Every row comes from one small tree of marks. Brackets hold a mark, then the marks that hang from it, in the order of their numbers. Every link used is in the known rows. Which tree was each row made from?
Known rows
(Z840 (Z222 (Z655 Z815))): [ -9  -7  25  25  -6   6  -5   5  -2  16  -5  -3  18  10   2  20 -30   0
  11  11  -2   3 -10  -4  11  20   2 -23  -3  32  16  11  -7  -1   3 -14
 -32  15  20 -17  -5  -4   2  -4 -23  -6  -7 -16]
(Z222 (Z655 Z815)): [-10   3  23   7  -6   5  -4  -4  -8   1 -13 -13  19  -3  -3  24 -37   6
  18  22   3  -1  -6   3 -15  22  -8  -6   1  21   0   3   8   2  -1 -14
 -23  20  22   0  17  -1   8  -2 -10   4   2 -16]
(Z85 Z190 Z330): [-10 -22  18   0   3  21  30  -1 -23   1  -1 -26   8  -1  31  11  18  13
  15  70   4   6  -2  13 -13   8 -26   8   6  -3  -6  11 -11   8   6 -29
  17  -8  15   8   9   8 -17   1  -3 -19   2  -1]
(Z330 Z190): [ -5  -2   5  14  -3  -4   7   3   3   3  -8  10   2 -13  -6  -6  -5  11
   0   1  -1  -6   0   3  -5 -31  -4   5  -1   6  -9  -2   4  -4   5  37
  -1  -2   5  -2  13   9  -3   4   8 -27  -8   3]
(Z222 (Z655 Z815 Z840)): [-23   3  25   1  -4   7   3  -5  -6   1  -8 -15  27 -11   1  21 -58  12
  15  31   6  -5 -10   3 -16  23  -6 -12  -1  24   4   4  10  -2  -2 -18
 -37  23  27   2  27   5   4  -2 -15   7  23  -8]
(Z648 (Z840 Z222)): [  9  -8 -14  30  -5  12   6  10  11  -6   8  10   2   6  -2   1  -3   4
  -5  -4 -20   4  -8  -3  15  22  -5 -25 -10   8  14  17  -7  -3   8  -8
 -29  -5  12  -7  12   3   8   7   9  -8  24  -1]
(Z655 Z222): [-12  -2  -3  -9  10   2   4   2  14  -1   3  -4  18  -6  -8 -14  11  11
  -5  12  -3   1  -4  10 -10   2   5   1  -4  10  -1 -13   1  -5   3 -14
  30  -3   7   1 -28  -6  15   0  -8  -5  -2  -4]
(Z815 (Z648 Z655)): [  6  10   0   7  44  -4  13  -1  39  -7   6  14  23 -19   5  -4   5   0
  -7  -6   0   1 -12   2   5   7  -1  -1  -4  14  -4  13  -9   1   0 -12
  -3   9 -16 -22  11  -1  20   5   1  -4 -22 -33]
(Z37 (Z85 Z190) Z330 (Z648 Z655 Z840)): [-24  17 -10 -55   8   6 -26  -9 -20 -18  -5 -22  26 -25  30  31  -9  -3
 -19 -28  -5 -10  -2  44 -25  53 -48 -30  -6   3   9  14  10 -12 -14 -28
  39   4 -12   5  26   4 -13  26   0 -26 -10 -18]
(Z85 (Z37 Z648) (Z330 Z190)): [-47 -25  22  15 -24   2  22  -5 -24  -1   3 -17  19 -33  -2  -2 -10  17
  16  80  -8   0   4   4 -25 -15 -20  -5   7   3   1  44  -9   0   5   7
   4  -9  -1   4  15  14  18  39   0  -4 -12  -1]
(Z37 (Z330 Z190) (Z648 (Z655 Z815) Z840)): [-24  17 -16 -13   1  18 -35  -8  -2 -17 -15  18  40 -41  12  14 -36   7
 -11 -30  -8   4  -9  26  -9  35 -32 -26  -6  14   1  15  20 -16  -2  13
  -6  13 -11 -17  37   0  12  44   9 -24  -7 -10]
(Z37 (Z85 Z190) (Z648 (Z655 Z815))): [-31  18   5 -24  -9 -10  -3  -7 -17  -9  -3 -27  36 -33  21  16  -2  -1
 -18   1   8 -12  -3  38  -9  29 -30 -17  -9   9   6  21  11  -8 -16 -37
  24  17   1   6  16   4  -9   2  -6 -18 -20 -16]
(Z648 Z655 Z840): [ 15  -1 -12  20  19   6  12   6  21 -20  -2  14  27 -14   0  -3  -6  10
  -8  -5 -15   2  -9  -2  -1  37 -20 -15 -17   8   7  14   9  -2  12 -22
  -6  -3  16 -10  43   5  15  13  21   0  27 -12]
(Z815 (Z648 Z840)): [ 10   9 -18  16  26   7  14  -1  38 -16  15  12   2 -12  -1  -2   9   4
  -5  -4 -13   2 -13   3   5   6  -1  -6  -2   2  -3  17 -14   1  -1  -5
 -24   5 -18  -7  15   4  24  10  15  -5   1 -21]
(Z37 Z85 Z648): [-32  22  -7 -30 -27 -16  -3 -10 -18  -4   9 -17   5 -23   3  20   0  -9
 -17 -14   2 -17   7  30 -15   6 -14 -15  -5   0   8   8   3 -10 -15 -10
  21   4 -11  13  -5   5  -4  12  -2  -9 -23  -1]
(Z37 (Z85 Z190) (Z648 Z655 Z840)): [-25  12  -6 -12  -9  -4   5  -5 -13 -19   7 -22  26 -32  18  19  -1   3
 -18  -7  -4 -13  -4  32 -16  37 -40 -23 -12   4   8  22   7  -8  -9 -38
  30   2   3  10  29  10 -11  10  10 -23  -1 -11]
(Z815 (Z648 Z840) (Z655 Z222)): [  0  17 -28  10  21   2  14   2  47 -17  29   7 -20 -15  -1   9  29  10
 -16   1 -16  -2 -30   5   5   1  -9  14 -15  19 -12  13 -31  -2  -1 -17
 -14  12 -42  -4 -15   2  46   7   8 -13 -15 -10]
(Z222 Z655): [ -6  -4  26   8  -1   2   1  -5  -9   1  -6 -11   6   4  -4  25 -34   5
  21  16   1  -6  -1  -4 -27  15 -12  -3   4  17   1  -7   1   3   2  -8
   3   3  17  -1  10   2  -4   0  -6   1  -3 -11]
(Z815 Z655): [ -1  11  -8   0 -11  -7  -3   2  -2  -1  11  -3 -34   4   6  22  12  -1
  -7  -1  -1  -7 -16  -6   6  -6 -11  20 -11   8  -7   5 -17   1  -3  -3
 -11  10 -29   0 -12   0  12  -3  -2  -4 -16  14]
(Z815 Z648 (Z655 Z222)): [ -6  18 -14  -1  23  -6  10   1  38  -5  25   3 -20 -12   2  11  28   6
 -15   3  -5  -3 -28   5   7 -13  -1  21 -10  21 -15   6 -31  -2  -5 -14
  -2  16 -47  -9 -32  -2  40   0  -7 -13 -38 -11]
(Z840 Z222): [ -3  -8   9  20  -4   3  -2  10   5  14   3   6   5  11   4   3  -5  -5
  -1  -3  -4   3  -6  -6  22   4   8 -17  -3  15  16   9 -13  -3   3  -4
 -15   2   4 -17 -16  -4  -3  -4 -17 -10  -9  -4]
(Z815 Z648 (Z655 Z222 Z840)): [-20  17 -10  -6  24  -5  17   0  43  -5  30   0 -11 -21   5  10   7  10
 -18  10  -1  -9 -32   7   5 -11   1  16 -13  24 -11   9 -28  -8  -7 -18
 -14  17 -43  -6 -21   4  36  -1 -11 -10 -14  -4]
(Z655 Z222 Z840): [-30  -3   2 -18  11   4  14   3  20  -2  13  -7  27 -19  -4 -17 -21  19
  -8  19   2  -5 -10   9 -10   3   8  -8  -7  15   3 -11   4 -11   2 -20
  11   2  13   5 -13   2   8  -1 -14   1  29   8]
(Z840 (Z222 (Z655 (Z815 Z648)))): [ -7  -3  22  27   3   7  -2   5   9  14  -3   0  20   4   3  19 -28   0
   9  12  -3   3 -14  -2  13  18   4 -22  -2  33  14  15 -11  -2   0 -15
 -37  17  13 -21  -6  -4   8  -3 -23  -8 -15 -23]

Write each row's tree
[-34   6  -2 -19   5   8   8   2  21  -2   0 -10  47 -27  -2 -21 -26  22
 -14  30   5   3 -17  21   5  14  13 -12 -11  22   3   2  13 -11  -3 -28
 -28  27  20   6  -6  -1  27  -3 -19   7  35  -1] | (Z655 Z222 Z815 Z840)
[ 13   9 -13  18  41   3  17   1  45 -19  10  18  22 -20   2  -4   3   5
 -10  -5 -11   2 -15   1   5  19  -8  -9  -9  11  -1  20  -9   0   4 -17
 -16   7 -10 -18  28   3  27  11  15  -3   0 -31] | (Z815 (Z648 Z655 Z840))
[  3  17 -18   9  12   9   3  -1  30 -11  -1   6  21 -17   0  -6   2   6
 -10   9  -6   9 -14  13  20  14   6  -9  -6   8  -3  25  -2  -2  -5 -12
 -57  26  -5  -3  19  -3  34   5   6   3   7 -22] | (Z655 (Z815 (Z648 Z840)))
[  8   6 -14  14  46   5  19   2  52 -18  13  16  29 -23  -2 -11   9  11
 -11  -1 -14   3 -17   7   0  21  -4  -9 -11  16  -3  14  -8  -3   5 -22
   0   5  -7 -17  15   2  35  12  13  -5  -2 -34] | (Z815 (Z648 (Z655 Z222) Z840))
[  2   9  -1   3  48  -3  16   1  45  -8   9  13  31 -24   1 -11   9   7
  -9   1  -1   1 -15   7   1   8   3  -1  -5  18  -5   6  -8  -2   2 -20
  11   7 -13 -21  -1  -3  28   4  -2  -6 -23 -34] | (Z815 (Z648 (Z655 Z222)))
[-33  15 -13 -19 -36  -4  25  -9 -20 -14  11 -14   9 -30   5  24   4   6
 -13  22 -12 -17   6  33 -28   4 -28 -18 -10   0   6  17  -1 -11   1  -4
   5  -4   6  19  22  18   7  34  16 -22  -8   1] | (Z37 (Z85 (Z330 Z190)) (Z648 Z840))
[ 12   0  -9  33  13  12   6  11  24 -11  -7  14  44 -13   3  -5 -14   9
 -12  -2 -17   9 -17   2  25  48 -10 -32 -22  24  18  29   7  -5  12 -29
 -43  15  25 -21  37  -2  26   9   5  -3  24 -20] | (Z648 (Z655 Z815) (Z840 Z222))
[  2  14 -15  16  11  10   2   2  31  -8   0   6  24 -13   3  -3   0   4
  -9   4  -9  11 -16  11  27  16   7 -16  -6  14   2  28  -6  -2  -4 -13
 -61  28  -3 -10  14  -3  34   5   0  -1   2 -25] | (Z655 (Z815 (Z648 (Z840 Z222))))
[-18 -31  24 -14  23  11 -24   2 -22   1  -8 -38   9   0  18  -7  -6   8
  14  36   0   8  -3   6 -15  18 -28  -6  17  -4   0  38  -8   7 -13 -16
  26  -1 -14   4   6   2 -13   3 -14  -7   2 -15] | (Z85 (Z37 Z330) Z190)
[ 13   6  -9  29  40   5  16   6  49 -12  12  21  25 -15   3  -2   2   3
 -10  -8 -13   3 -19  -1  16  22  -4 -18 -12  19   6  25 -14  -3   6 -20
 -23   5  -9 -27  20   1  26  10   8  -8  -5 -33] | (Z815 (Z648 Z655 (Z840 Z222)))
[-43 -29  30  23   3   4  -6  -1 -18  -5   6 -33  34 -31  16 -10 -24  13
  10  44   4   1  -9   6 -11  23 -33 -11   8   4   4  52  -3   2 -13 -39
  29   1  -7   0  20   6 -11   2 -11  -6   9  -8] | (Z85 (Z37 (Z648 (Z655 Z840))) Z190)
[-32  12  -6 -16  24   9  14   1  43  -5   8  -4  50 -34  -1 -21 -18  21
 -17  29   4   3 -22  24  10   8  17 -11  -8  25  -1   9   3 -12  -6 -29
 -35  32   5  -2  -6  -2  39   0 -18   5  20 -16] | (Z655 Z222 (Z815 Z648) Z840)
[  4   3 -17  12  22  11  10   7  32 -22  -7   7  51 -23  -4 -15  -4  21
 -14  10 -16   8 -15  11   3  47 -11 -18 -22  20   4  12  15  -7  11 -35
 -12  12  27  -9  28  -3  39  12  13   0  28 -20] | (Z648 (Z655 Z222 Z815) Z840)
[ -9  13 -21   1  23  12   7   1  42 -12   2   3  39 -23  -7 -19  13  17
 -14  19 -11  11 -18  23  10  16  11  -9  -9  19  -6  12   0  -6  -3 -25
 -26  25   1  -2  -9  -6  49   5  -1  -2   4 -27] | (Z655 Z222 (Z815 (Z648 Z840)))
[-41 -23  22   8 -10   2  20  -6 -21  -4   7 -20  32 -27   3   1 -10  12
  14  78  -6   4   1   1 -22  16 -21 -10   3   4   9  46  -8   4   5 -28
  10  -6   0  -3  15   6  24  37  -6  15  -8 -11] | (Z85 (Z37 (Z648 Z655)) Z330)
[ 12   6 -15  18  15   9   6   5  23 -21  -9  10  39 -19   1  -7 -11  13
 -12   2 -13   7 -13   4  10  45 -16 -18 -20  12   6  23  15  -2  10 -26
 -33  15  22  -9  48   1  28  12  18   4  31 -17] | (Z648 (Z655 Z815) Z840)
[-31 -11  -1  -9  -4   8 -31  -6 -16  -8   3 -13  12 -18  -2  -1 -24   4
   5  10 -12   6  -1   5 -16  27 -22 -22   9  -2   7  42  -1  -4 -10  -4
   5  -1 -23   1  11   1  17  34  -3   9   3  -7] | (Z85 (Z37 Z330 (Z648 Z840)))
[-25  16  -4 -32   9  11 -42 -12 -13  -7  -6   8  31 -27  19  20 -29  -8
  -7 -33   3   2  -3  19 -12  39 -25 -18   0  10   6   3  13 -11  -7  -7
  25   7 -23 -20   7  -9   0  34  -9  -8 -25  -9] | (Z37 Z330 (Z648 Z655))
[-23   3   7   3  -6   9   1   8   9   8  -2  -3  33 -12   8  -6 -40   7
 -11  17   5   2 -15   8  30  14  12 -25 -10  21  17  24   3  -9  -4 -18
 -67  30  17  -8  11   0   9  -5 -24   4  30   1] | (Z655 Z815 (Z840 Z222))
[-32  26  -1 -63   3 -13 -26 -10 -17  -6 -14  -6  25 -33  14  27 -16  -5
 -20 -36   3 -17   5  40 -30  14 -30 -22  -5  11   5   1  15 -18 -11  17
  37   7 -14  -2  15   5  -5  35  -5 -30 -41 -17] | (Z37 Z85 (Z330 Z190) (Z648 Z655))
[  5  -9   0  35  -6  15   5   6   6  -5   5   5   6   7  -2  14 -21   6
   5   3 -18   1  -9  -7   1  29 -11 -25  -8  15  15  13  -6  -2   9 -12
 -27  -3  20  -8  18   4   5   8   5  -8  22  -6] | (Z648 (Z840 (Z222 Z655)))
[  7  16 -22  26  13   1   9   6  38  -9  27  11 -30  -5   7  22  17  -1
 -16  -9 -16  -2 -31  -4  23   1  -9   6 -15  18  -3  28 -37  -1  -1 -11
 -43  14 -43 -15  -4   3  35   5   4 -14 -19 -10] | (Z815 (Z648 (Z840 Z222)) Z655)
[-41 -26  12  24 -26   6  25  -4 -20  -8   5 -14  19 -33  -4  -2 -11  22
  14  78 -15   1   1   6 -26  -5 -26  -9   5   1   2  49  -8   0   8   5
  -5 -11   2   7  27  17  23  43   9  -6   3  -1] | (Z85 (Z37 (Z648 Z840)) (Z330 Z190))
